Known rows, with every step that occurs
bigi, meli, vivodof, reked: [ 21 -22   7  35 -26  -4  13   4  -5   3 -34 -22 -18  16 -13   8  12  -9
  -2  22  21   4  26 -14 -29 -31  11 -16   9]
meli, mitas, reked, dolalim: [ 29 -12 -19   4 -29  -6  13  -3  12   3  12 -23 -25  16 -36  -5  21 -30
   9  15  25  -5  42   6  -8 -13  -3 -33  35]
meli, vivodof: [-33 -25   1  23 -33  -9  14  -8  -5  -6 -11 -14 -26  23 -39  -4   5  -1
  -3  14  22  -3  38  -4 -24 -28   9 -38   9]
vivodof, reked, mitas, meli, gali: [ 87   0 -10  10 -30  -8   5   0 -23  -6  -7 -39 -31 -12  35  -4  11 -37
   3  35  15  -9  43   3   9 -14  13 -58  52]
meli, mitas, reked: [-13 -10 -14   4 -25  -7  13  -2   7   3  12 -26 -17  21 -38  -6  17 -17
  11  14  39  -6  39   4 -12  -4 -24 -31  28]
birim, meli, mitas, reked: [-10 -25 -17  10 -24   8  18  -6  21   3  11  -9  -2   8 -61   0  -1  -5
   1  18  16  -2  24   4 -15   2 -14 -33   0]
meli, gali: [ -5  -5  -6   3 -22  14   9  -2 -12 -10  25  -5 -34   6 -22   1  12 -17
  -5   1  28  -4  32  13  -2 -13 -24 -38  41]
reked, mitas, meli: [ 53 -12   2  11 -34 -15  10  -5 -29 -13  30 -25 -18 -15  31 -11 -15 -46
  14  24  33 -10  59   4   7 -22   2 -54  31]
birim, meli, gali: [ -4 -21 -12   9 -22  22  15  -6   6  -8  21   6 -15  -3 -51   5  -4  -5
 -11   9   9  -1  18  10  -9  -3 -13 -39  10]
birim, guga: [  4 -28   0  -4 -31   8  18   0 -12   3   9   4  -5 -12  -4 -10  -3 -18
 -15  16  14  -3  40  23   2 -14 -27 -46  13]
guga, gali, meli, vivodof, reked: [ -6 -20 -16   0 -39  -2   1  -4  14  -5  27   2 -25  -3 -49 -12  19 -17
 -19   0  19  -4  35   8 -11  30  11 -56  -1]
gali, meli, mitas: [ 11 -13 -13   0 -39   1  12  -4   4  -4   5  -6 -26  11 -49 -13  -1 -26
   6  17  18  -1  33  -4  -9  11  -5 -49  -3]
bigi, meli, mitas, reked, vivodof: [ 34 -13   2  18 -20  -2  15  10   6   5  -4 -23  -3  13 -11   2  14 -24
  13  17  39   2  34  -3 -19 -24 -22  -9  22]
vivodof, reked, mitas, meli, birim, guga: [ 93  -4 -11   9 -30  -5   7   3 -24  -1 -15 -31 -28 -25  44  -5   9 -45
  -5  36  14 -10  47   8   8 -18   2 -62  46]
meli, birim: [ 17 -10  -7   6 -18   7  12   1 -25  -4   5  10 -37 -14  -9   1   2 -49
 -20   2  28  -8  36   9 -13 -26 -43 -55  24]
birim, guga, gali, meli, mitas: [-17 -25 -14 -17 -41  17  11   1  13   5  30  14   2 -21 -30 -17  11 -13
 -19   3  28  -3  41  25   0  20 -30 -50   2]
mitas, meli, vivodof, reked, dolalim: [  9 -16 -16  18 -42 -33   9  -9   0   0   4 -32 -35   4   2  -6  11 -32
  19  40   4  -7  43  -4 -11 -26  21 -31  34]
vivodof, meli, gali: [-12  -8   9  15 -32  -2  -8   7 -20 -13  28  -9 -27   0 -13 -13  -3 -27
  -6  17  40  -8  37   1   6 -31 -34 -51  49]
bigi, meli, birim: [ 30 -15   6  22 -16  12  14   9 -20   1  -8   4 -22  -8  -3  11   3 -42
 -12   6  34   1  28  -2 -23 -32 -35 -23  11]
birim, guga, gali, meli, vivodof: [-22 -29 -11 -10 -40  14  11  -1  15   3  26  13  -6 -18 -31 -14  13  -9
 -24   4  26  -3  42  26  -3  16 -18 -48  -1]
gali, guga, birim, meli: [  3 -48 -34  16 -20  10  11   4   6 -19  20  33   1   2 -44  -3 -12 -30
 -27  -7  40  -6  29  14   1  35 -12 -40 -20]
mitas, reked, vivodof, meli: [ 63 -10   8   6 -25 -22   3   8   2 -14  31 -30 -19   5  11 -13  12 -45
   1  30  30 -12  54  20   8 -28  -5 -51  49]
bigi, meli: [ 26 -24  11  23 -21   0  15   5 -19   0  -3  -4 -10   7 -11   6  -6 -28
   0  12  23   4  27  -5 -19 -22 -12 -21   3]
gali, meli: [ 33 -18  -4   3 -37  -1  11  -5  -7 -11  14   1 -34   4 -33 -10  -6 -39
  -5  19   7  -2  33   3  -6   8  10 -58  -8]
guga, birim, meli, mitas, reked: [ -4 -31 -24  17 -36  13  20  -2  17  -1  23  10  26  -1 -52   0  -6 -22
 -19   8  20  -5  21  13   1  17   0 -42  -5]
guga, gali, meli, mitas: [-21 -17 -19 -10 -38   3   4  -4  11  -3  45  10 -15  -5 -56 -16  11 -21
  -8  -8  29  -4  36   8  -7  37 -15 -52  -2]

Rows
[ 16 -26 -22  13 -36  11  21   1  19  -3  22   7  29  -4 -40  -4  -6 -26
 -15  11  17  -6  26  16   3  11   2 -45   4]
guga, birim, meli, mitas, reked, vivodof
[  3 -20  -5  24 -32 -13  10  -6  -4  -1 -33 -28 -32  21 -24  -2  16  -2
  -6  27   9  -4  33  -7 -19 -23  25 -44  21]
meli, vivodof, reked
[-12 -24 -15 -15 -38  15  11   2  22   5  36   8  -2 -18 -28 -14  21 -16
 -19   4  32  -4  43  30   2  25 -27 -46   6]
birim, guga, gali, meli, mitas, reked
[-16 -10   4  15 -33 -17  -6   7  -5  -4  19 -25 -15  10 -24 -18   0 -27
   6  25  48  -9  42  -5   0 -26 -35 -47  42]
vivodof, meli, mitas, reked
[ -6 -26 -10 -15 -39  14  11   1   8   2  33  17  -4 -24 -22 -15   8 -19
 -24   3  20  -3  41  28   4  21 -23 -54   0]
birim, guga, gali, meli
[  7 -20 -14 -19 -38  12  12   5  24   3  35   4   0 -20 -16 -18  20 -19
 -17   7  30  -5  48  32   5  20 -27 -49  15]
birim, guga, gali, meli, mitas, reked, vivodof
[  8 -36 -16  19 -36  14  20  -3   2  -6  23  20  21  -8 -43   0 -21 -26
 -26   6   7  -4  19  13   3  14   8 -50 -11]
guga, birim, meli
[ -7 -20 -29  10 -18  22   6   5   2 -19  29  18 -23   6 -30   1  15 -24
 -21 -13  53  -6  32  19   4  18 -28 -33  26]
meli, gali, guga, birim
[ 29 -19   5  17 -17  18  17  11 -13   6  -9   8 -13 -17   5   8   6 -37
 -18   9  34   2  31   7 -19 -31 -44 -22  12]
bigi, meli, birim, guga
[ 92  -7  -7  12 -32 -15   6   0 -27  -5 -10 -37 -27 -11  34  -7   3 -42
   5  37   9  -9  43   0   8 -15  18 -63  42]
vivodof, reked, mitas, meli
[  4 -19   2  20 -23   4  16   6  -9   7 -11 -11  -3  12 -23   2   1 -16
  11  11  34   5  26 -13 -23 -21 -26 -11   8]
bigi, meli, mitas
[ 62  -6   6   4 -22 -16   2  10   1 -13  28 -27 -23  -1  14 -10  17 -54
  -5  27  35 -13  54  22   5 -31 -16 -53  54]
mitas, reked, vivodof, meli, birim
[ 12 -13  -7  -2 -21  20  14   5 -15   2   1  15 -24 -28   2  -2   7 -42
 -28   6  30  -7  40  22  -8 -26 -56 -53  25]
meli, birim, guga
[ 43 -20   8  36 -26  -1  12   6  -9   0 -33 -26 -17  12   0   7  11 -13
  -3  23  27   3  32 -13 -25 -32  16 -21  12]
bigi, meli, vivodof, reked, mitas
[ 49  -7  10   0 -33 -20   2  11 -15 -11   7 -20  -4   1  11 -25 -12 -34
  18  26  24  -9  49   1   6 -42 -27 -55  52]
reked, vivodof, meli, mitas
[ -1 -28 -20  18 -34  25  18  -1   7  -8  29  20  15  -9 -45   3  -9 -23
 -28   2  15  -4  17  17   5  15   0 -46   2]
guga, birim, meli, gali
[  1 -34 -20  26 -39  11  20  -3  11  -3   1   8  17  -1 -46   1  -7 -15
 -28  14   5  -4  18   7  -3   9  23 -49  -7]
guga, birim, meli, vivodof, reked
[ 68 -11   3   1 -20 -17  11   3   4 -12  26 -27 -21   9   5  -7  16 -42
   2  24  21 -10  52  25   3 -18   3 -47  40]
mitas, reked, vivodof
[ 31 -32 -15  22 -32   4  16  -9  13  -2 -20  -9 -20   5 -50   3   2  -4
 -12  27 -15  -1  21  -4 -19 -18  34 -44   2]
birim, meli, vivodof, reked, dolalim
[ 58  -6   8  -8 -31  -7  -1  16 -12 -11  20  -2  -7 -26  26 -23  -3 -48
  -8  17  29 -12  53  17  10 -38 -41 -65  53]
reked, vivodof, meli, birim, guga, gali
[ 54  -4  -2  12 -31  -6   9  -2 -31 -11  25 -18 -26 -25  37  -8  -8 -56
   5  21  43 -12  60   7   3 -27 -16 -56  36]
reked, mitas, meli, birim
[ 53  -7   2  -4 -24  -9   0  12  11  -8  39 -18 -15 -13  14 -13  25 -48
 -12  20  41 -14  56  31   8 -21 -26 -53  52]
mitas, reked, vivodof, meli, birim, guga, gali
[ 84 -20  -9   9 -26 -11  10  -4   6  -9  30 -18 -42   7 -16   1  22 -57
 -11  20   9  -7  46  22   1 -16  31 -45  37]
mitas, reked, dolalim
[ 37 -10 -10   2 -31  10  10  -2  -7  -9   7  11 -44 -10 -28  -6   4 -53
 -17  12  17  -4  35   7 -10   1 -13 -62   1]
gali, meli, birim
[ 52 -12  -6   8 -22 -10   1  13  13 -19  39 -18 -14   3   6 -11  22 -47
  -9  18  48 -13  52  27  14  -9  -9 -45  51]
mitas, reked, vivodof, meli, gali, guga, birim
[ 17 -14   6  21 -18  15  12   7 -12  -3   7  -5 -18   6 -12  10  10 -20
  -3   4  34   4  25   1 -16 -22 -22 -12  23]
bigi, meli, gali
[ 66  -7  13  -3 -30  -9   3  15 -18 -11   8  -7 -10 -20  33 -22  -7 -51
  -4  25  24 -11  52  14   9 -50 -38 -63  53]
reked, vivodof, meli, birim, guga
[ 43  -9 -10  11 -29  -3   6   0 -20 -18  36 -19 -25 -14  27  -9  -1 -42
   9  15  54 -11  60   9   8  -9 -13 -45  40]
reked, mitas, meli, gali, guga
[  1 -14 -16  -9 -32   9   3  -1   4  -8  47  21 -25 -20 -40 -10  14 -42
 -26 -12  29  -7  37  17  -7  29 -20 -62   1]
guga, gali, meli, birim
[ -7 -16 -22   6 -13  16   5   3  -3 -19  23   9 -39  10 -30   0  16 -20
 -11  -9  51  -5  35  15  -2  10 -34 -32  29]
meli, gali, guga
